What can hang from each mark:
gavelo: niton
sezin: niton sena
susik: guvu
masunot: lufu
lufu: masunot samegak
samegak: lufu niton
niton: samegak sezin susik

Every row comes from one small tree of marks. Brackets hold a mark, then the marks that hang from it, in alphabetical order. Every link used is in the known rows. Which tree was each row made from?
Known rows:
[sezin [niton [samegak lufu] susik] sena]: [-3.70,0.19,4.59,-6.53,1.33,1.02,0.80,1.68,1.32,-1.36,-0.57,1.76,-4.48,-0.16,2.45,1.42,-0.50,-1.85,3.17,1.72,2.67,-0.27,0.23,-0.30,-0.59,4.84,0.25]
[lufu masunot [samegak niton]]: [3.82,-1.81,-0.75,-0.83,2.25,-0.99,0.90,-0.10,-3.13,0.34,4.31,2.55,4.32,-3.05,-0.10,-1.03,1.29,4.10,1.52,1.33,-2.54,-0.58,3.03,1.16,0.69,3.23,1.52]
[niton [sezin sena] [susik guvu]]: [1.65,-1.05,-2.93,-2.66,1.66,2.67,1.50,-0.75,3.44,1.40,0.09,0.57,-4.89,0.47,3.54,1.83,-1.29,1.66,-4.45,1.28,0.57,0.13,-3.26,0.36,-2.42,4.14,-0.80]
[niton samegak [sezin sena] [susik guvu]]: [2.49,-0.68,-0.50,-4.93,2.19,3.56,2.22,-1.19,4.28,1.01,-0.73,0.66,-9.16,0.19,3.57,1.46,-1.88,1.25,-8.92,1.78,1.93,0.75,-2.89,-2.18,-3.89,4.12,1.52]
[sezin [niton [samegak lufu] [susik guvu]] sena]: [-3.51,-0.81,2.44,-5.50,1.34,0.71,1.51,1.01,2.93,-0.70,-0.77,1.96,-3.77,0.39,2.57,0.13,-0.59,-1.13,1.89,1.69,2.10,-1.49,0.76,-0.68,-0.76,4.81,0.24]
[sezin [niton [samegak lufu] susik]]: [-0.99,-0.79,-1.06,-2.74,0.88,1.15,0.79,1.28,-0.35,-1.00,-2.35,0.00,0.22,-0.39,2.49,2.12,0.12,-1.84,3.60,2.14,1.21,1.33,0.93,0.51,0.29,3.39,0.01]
[gavelo [niton sezin [susik guvu]]]: [-0.76,-1.55,-1.37,0.52,2.39,2.13,2.59,-0.82,-0.20,1.39,0.22,0.16,-1.25,0.94,3.66,2.89,-0.87,-0.69,-3.89,2.34,-0.54,0.19,-0.96,0.75,0.29,2.87,-2.93]
[samegak [niton [sezin sena]]]: [1.95,-0.12,-1.19,-2.84,1.99,0.97,2.68,1.45,0.62,-0.19,0.12,0.53,-3.35,0.59,1.11,1.21,-1.94,2.18,1.81,2.05,-0.34,0.27,-1.09,-1.46,-1.26,3.40,0.82]
[samegak lufu niton]: [-0.38,1.42,-2.64,0.23,0.46,0.20,2.04,2.01,-1.37,-0.50,0.22,1.09,0.46,0.89,1.13,-2.21,-1.27,1.88,8.67,2.05,-0.19,-3.11,0.93,-2.11,0.99,2.30,2.69]
[gavelo [niton samegak]]: [-4.12,-1.18,2.89,-0.45,2.88,1.31,3.03,0.50,-3.25,-0.77,0.34,0.84,-0.94,0.55,2.36,1.39,-0.90,-0.73,-1.63,2.70,0.71,0.39,1.70,-1.16,0.27,3.68,-0.07]
[lufu masunot [samegak [niton [sezin sena] susik]]]: [5.67,-0.92,0.48,-3.26,2.28,0.23,0.55,-0.59,-1.20,1.09,4.43,2.70,0.04,-3.11,0.50,0.42,0.82,3.30,-1.96,1.15,-1.77,-0.03,0.74,0.94,-0.01,3.13,0.87]
[samegak [lufu masunot] [niton sezin]]: [3.65,0.65,-3.54,0.83,0.71,0.10,1.76,1.41,0.20,0.16,1.03,1.46,0.65,-0.40,1.39,-1.83,-1.39,2.47,3.84,2.08,-0.77,-2.44,-0.63,-1.69,2.28,0.61,2.46]
[samegak [lufu masunot] [niton [sezin sena] susik]]: [3.91,1.70,0.45,-2.68,0.89,0.93,0.81,0.61,1.78,0.75,1.98,1.92,-3.96,-0.56,1.77,-0.78,-1.50,1.24,2.38,1.86,0.05,-3.50,-2.41,-1.73,1.54,1.52,1.61]
[niton samegak sezin susik]: [3.83,-0.32,-1.17,-3.70,1.96,4.19,1.11,-0.45,0.95,0.33,-1.83,-0.84,-7.11,-0.67,3.19,3.76,-1.36,0.08,-6.83,2.18,1.74,3.54,-3.09,-1.23,-2.93,3.23,1.40]
[niton [samegak lufu] sezin]: [1.30,0.29,-3.95,-0.60,1.07,2.80,2.50,1.37,-0.08,-0.78,-1.63,0.77,-3.73,-0.04,2.95,0.24,-2.04,1.55,-2.78,2.16,2.30,2.00,-1.32,-2.17,-1.65,2.14,4.30]
[gavelo niton]: [-4.50,-1.51,1.25,0.97,2.60,0.63,2.42,0.70,-3.73,-0.53,0.95,0.84,2.31,0.78,2.31,1.78,-0.42,-0.44,1.83,2.42,-0.22,0.03,1.31,0.96,1.34,3.69,-1.69]
[gavelo [niton [samegak lufu]]]: [-4.58,-0.32,2.69,0.25,2.22,1.29,2.93,0.82,-3.32,-0.75,0.51,1.41,-0.78,0.62,2.63,0.29,-1.09,-0.65,0.32,2.65,1.18,-0.93,1.64,-1.54,0.86,3.12,0.98]
[masunot [lufu [samegak [niton susik]]]]: [-0.68,0.69,-4.69,0.69,1.13,2.41,0.84,1.88,-4.31,0.58,-0.53,0.88,1.37,-0.33,0.75,-2.21,0.81,3.10,1.37,1.58,-0.37,0.60,2.05,-0.85,0.27,2.93,0.54]
[gavelo [niton [susik guvu]]]: [-3.08,-1.52,0.71,0.60,2.44,1.24,2.11,-0.83,-1.21,0.93,0.87,0.45,0.68,1.05,3.07,1.64,-0.24,-0.86,-0.54,2.29,-0.72,-1.41,0.77,0.59,0.75,3.84,-2.75]
[niton susik]: [-0.17,-0.43,-0.35,-1.76,1.52,2.14,-0.22,-0.10,-1.78,-0.07,-0.01,-0.51,0.00,-0.25,2.52,2.45,0.18,0.46,2.22,1.63,0.18,0.66,-0.92,1.56,-0.81,4.51,-0.65]
[gavelo [niton [samegak [lufu masunot]] [susik guvu]]]: [-2.65,-0.66,2.31,-0.13,2.21,1.46,2.34,-0.95,-0.60,0.74,1.06,1.39,-1.34,0.24,3.28,-0.14,-0.52,-0.81,-3.17,2.53,0.42,-2.75,1.19,-1.36,1.28,2.90,-0.13]

Write each row's tree:
[0.62,0.27,0.57,-2.83,1.56,2.04,2.10,1.27,1.15,-0.93,0.65,2.56,-5.62,-0.85,2.75,-0.77,-2.19,1.84,-4.13,1.79,2.81,0.14,-2.03,-2.31,-0.95,2.73,4.44] -> [niton [samegak [lufu masunot]] [sezin sena]]
[-0.40,-1.09,-0.76,-2.38,0.98,0.78,0.29,0.97,0.04,-0.91,-1.44,0.28,1.40,-0.91,2.38,1.70,0.37,-1.57,2.73,2.13,0.91,0.85,1.00,0.96,1.09,3.02,-0.11] -> [sezin [niton [samegak [lufu masunot]] susik]]
[2.74,0.55,-1.98,0.14,0.68,-0.07,0.95,-0.05,1.49,1.15,1.62,1.43,1.08,-0.13,1.55,-3.25,-0.56,2.03,4.39,1.93,-1.35,-5.33,0.49,-1.64,2.35,1.74,1.59] -> [samegak [lufu masunot] [niton [susik guvu]]]
[-0.08,0.31,-6.49,1.34,1.07,2.42,1.57,2.37,-4.16,0.36,-0.86,0.93,1.75,-0.12,0.74,-2.39,0.36,3.71,0.34,1.58,-0.43,1.44,1.64,-0.85,0.23,2.32,0.87] -> [masunot [lufu [samegak [niton sezin]]]]
[-1.26,-0.98,2.89,-2.87,2.91,2.62,3.22,-0.99,1.09,1.03,0.36,1.06,-6.42,0.80,3.55,2.27,-1.65,-0.99,-7.55,2.46,1.18,-0.23,-1.14,-1.58,-0.99,3.58,-1.12] -> [gavelo [niton samegak [sezin sena] [susik guvu]]]
[-1.73,-1.98,-1.81,-0.78,1.03,-0.12,1.26,1.89,-0.57,-1.67,-1.80,0.83,3.59,-0.76,1.93,0.54,0.05,-0.43,4.12,2.23,0.74,1.04,2.17,0.73,1.51,2.80,1.06] -> [sezin [niton [samegak [lufu masunot]]]]
[2.14,-0.73,-2.12,-1.56,1.67,0.77,1.87,-0.17,1.01,0.95,-0.24,-0.61,-0.67,0.79,1.32,-0.01,-0.74,1.68,2.58,2.14,-1.74,-1.85,0.55,-1.01,-0.85,3.69,-0.32] -> [samegak [niton [susik guvu]]]
[3.31,-1.69,-6.71,-0.07,1.35,2.75,1.35,-0.94,2.55,1.64,-1.13,-0.71,-1.36,0.44,3.64,2.38,-0.81,1.78,-4.13,1.59,-0.50,1.37,-2.58,1.02,-1.75,3.10,-1.25] -> [niton sezin [susik guvu]]
[-0.49,-1.75,-0.53,-3.23,1.57,1.22,0.72,0.98,-0.26,-0.95,-2.53,-0.64,0.62,-0.52,2.24,3.27,0.28,-1.62,1.86,2.21,0.71,2.64,0.95,1.20,-0.31,4.01,-1.02] -> [sezin [niton samegak susik]]
[-2.63,-0.18,5.00,-6.27,1.41,0.61,0.49,1.33,1.55,-1.23,0.17,2.14,-3.59,-0.84,2.28,0.94,-0.27,-1.67,2.07,1.72,2.32,-0.76,0.18,-0.01,0.28,4.55,0.28] -> [sezin [niton [samegak [lufu masunot]] susik] sena]
[-1.46,0.23,-5.42,1.25,1.09,2.12,1.31,2.35,-4.70,0.18,-0.43,1.06,2.40,-0.17,0.57,-3.08,0.68,3.73,1.85,1.60,-0.48,0.76,2.59,-1.00,0.29,2.76,0.97] -> [masunot [lufu [samegak niton]]]
[3.22,0.16,-1.12,-4.05,1.95,1.40,1.60,0.17,-1.90,0.84,2.27,1.52,-3.14,-1.43,0.89,1.81,0.07,2.81,0.34,1.16,-0.83,1.13,0.64,0.12,-2.60,4.18,0.66] -> [lufu [samegak [niton [sezin sena] susik]]]
[-3.28,-0.16,1.75,-0.38,2.20,1.92,2.69,-0.67,-0.93,0.66,0.41,1.07,-2.67,0.93,3.34,0.25,-0.82,-1.11,-2.51,2.55,0.68,-2.17,1.11,-1.75,0.38,3.13,-0.27] -> [gavelo [niton [samegak lufu] [susik guvu]]]
[4.91,-1.21,0.12,-2.03,2.14,-0.34,0.13,-0.72,-2.60,0.88,4.30,2.23,3.11,-3.19,0.18,-0.21,1.54,3.33,0.60,1.31,-2.30,-0.63,2.34,1.40,0.55,3.35,0.84] -> [lufu masunot [samegak [niton susik]]]
[3.43,-0.27,-2.45,-3.27,1.91,1.14,1.98,-0.23,-0.84,1.34,2.21,1.59,-2.66,-1.01,1.01,0.89,0.08,3.27,-0.60,1.15,-1.24,0.46,1.01,-0.09,-2.75,4.10,0.63] -> [lufu [samegak [niton [sezin sena] [susik guvu]]]]
[0.39,0.68,-5.94,0.64,1.06,2.82,1.07,1.84,-3.79,0.85,-0.76,0.75,0.47,-0.25,0.99,-1.64,0.47,3.16,-0.08,1.62,-0.32,1.41,1.16,-1.03,0.04,2.45,0.43] -> [masunot [lufu [samegak [niton sezin susik]]]]
[-3.48,0.27,2.93,-1.58,2.46,1.96,3.48,1.01,-1.20,-0.46,0.91,2.04,-5.18,0.68,3.07,1.24,-2.09,-0.73,-3.22,2.45,2.11,-0.16,-0.52,-1.96,-0.04,2.83,0.93] -> [gavelo [niton [samegak lufu] [sezin sena]]]
[1.74,0.16,0.03,-4.32,1.81,3.05,0.58,0.12,1.07,0.42,0.36,0.44,-6.22,-0.24,3.17,3.77,-1.23,0.53,-2.47,1.36,1.45,1.81,-4.13,0.86,-2.14,4.26,-0.67] -> [niton [sezin sena] susik]
[4.87,-1.59,-1.05,-2.03,2.30,-0.42,1.27,0.06,-1.74,0.60,4.34,3.05,1.84,-3.03,0.22,-0.34,0.63,4.03,-1.21,1.25,-1.92,0.22,1.55,0.79,0.04,3.02,1.63] -> [lufu masunot [samegak [niton [sezin sena]]]]
[2.56,1.32,0.08,-0.80,0.72,0.18,0.33,0.48,-0.21,0.42,1.63,1.32,0.30,-0.63,1.29,-1.69,-0.50,1.26,5.67,1.95,-0.67,-4.27,-0.05,-1.39,2.48,1.69,1.73] -> [samegak [lufu masunot] [niton susik]]
[-4.17,-1.71,3.41,-5.52,1.98,0.08,1.88,2.27,0.52,-2.12,-0.83,1.72,-2.08,-0.10,1.72,1.38,-0.64,-0.62,2.56,1.90,2.07,1.15,1.34,0.12,-1.02,5.31,0.41] -> [sezin [niton samegak] sena]
[3.52,0.42,0.56,-4.36,1.98,1.87,1.71,0.41,1.30,0.61,0.30,-0.05,-5.57,0.41,1.48,2.49,-1.59,0.97,0.55,2.00,-0.22,0.08,-2.43,-1.23,-1.58,3.52,-0.35] -> [samegak [niton [sezin sena] susik]]
[2.51,0.02,-1.26,-2.74,1.85,0.90,1.23,0.01,-3.24,0.72,2.22,1.22,-0.21,-1.34,0.45,1.10,0.77,2.73,2.83,1.29,-1.43,0.70,2.05,0.35,-2.04,4.32,0.76] -> [lufu [samegak [niton susik]]]
[3.12,2.00,-3.36,-1.23,0.46,1.81,1.50,0.98,0.55,0.71,-0.44,0.26,-3.89,0.66,2.00,0.34,-1.56,0.93,4.05,2.04,0.11,-1.84,-1.93,-2.03,0.23,1.54,1.35] -> [samegak lufu [niton sezin susik]]
[-1.33,-0.36,-0.05,-0.28,1.31,1.02,1.37,1.06,-1.41,-1.37,0.36,1.61,0.61,-0.97,2.10,-2.08,-0.72,1.86,0.67,2.06,1.56,-0.96,1.19,-1.78,0.38,2.99,4.61] -> [niton [samegak [lufu masunot]]]
[1.87,1.56,-4.54,0.27,0.47,0.89,2.41,1.98,-0.13,-0.03,-0.29,0.71,-1.34,0.78,1.57,-1.03,-1.86,1.97,5.42,2.10,-0.09,-1.53,-0.79,-2.22,0.47,1.36,2.41] -> [samegak lufu [niton sezin]]
[-1.87,-1.11,1.05,-1.32,2.61,1.95,2.60,-0.66,0.57,1.23,1.10,1.08,-3.50,1.05,3.51,2.52,-1.19,-0.73,-4.15,2.13,0.22,-0.64,-1.36,0.31,-0.10,3.60,-2.80] -> [gavelo [niton [sezin sena] [susik guvu]]]
[4.28,-0.76,-4.57,-1.97,1.77,1.18,1.97,-0.43,-1.44,1.44,1.61,0.98,-0.76,-1.11,0.97,1.06,0.26,3.26,-0.28,1.30,-1.66,0.94,1.37,0.07,-2.58,3.55,0.60] -> [lufu [samegak [niton sezin [susik guvu]]]]
[3.92,-1.35,-4.31,-2.10,1.82,3.66,2.06,-1.38,3.30,1.24,-1.91,-0.70,-5.40,0.12,3.52,2.04,-1.48,1.16,-8.55,2.08,0.84,2.01,-2.11,-1.51,-3.27,3.15,1.35] -> [niton samegak sezin [susik guvu]]
[0.77,2.07,-1.20,-1.44,0.47,1.04,1.05,1.07,-0.60,0.29,0.24,0.50,-2.14,0.65,1.52,-0.91,-1.00,0.89,7.42,1.95,0.01,-3.33,-0.28,-1.98,0.71,2.47,1.61] -> [samegak lufu [niton susik]]
[0.43,-0.64,0.54,-4.12,2.35,2.68,2.68,1.15,0.93,-1.04,-0.64,1.18,-6.87,-0.13,2.50,1.40,-2.33,1.64,-5.30,1.93,2.55,2.79,-2.03,-2.00,-3.17,4.03,3.09] -> [niton samegak [sezin sena]]
[-0.36,-1.32,0.09,-0.87,2.70,2.68,3.18,-1.07,0.28,1.17,-0.25,0.21,-3.90,0.73,3.54,2.68,-1.31,-1.11,-7.17,2.65,0.42,0.61,-0.76,-1.11,-0.67,2.86,-1.36] -> [gavelo [niton samegak sezin [susik guvu]]]
[-1.01,-0.26,-0.34,-0.31,2.05,2.71,3.01,-0.87,0.34,1.19,-0.11,0.75,-4.46,0.95,3.84,1.53,-1.46,-1.10,-5.62,2.58,0.88,-0.64,-0.72,-1.74,-0.13,2.30,-0.31] -> [gavelo [niton [samegak lufu] sezin [susik guvu]]]
[2.95,1.17,-1.72,-2.79,1.03,4.15,1.15,0.03,0.95,0.30,-1.50,0.02,-7.30,-0.42,3.53,2.17,-1.61,0.00,-4.63,1.98,2.48,1.70,-3.26,-1.95,-2.05,2.35,2.66] -> [niton [samegak lufu] sezin susik]
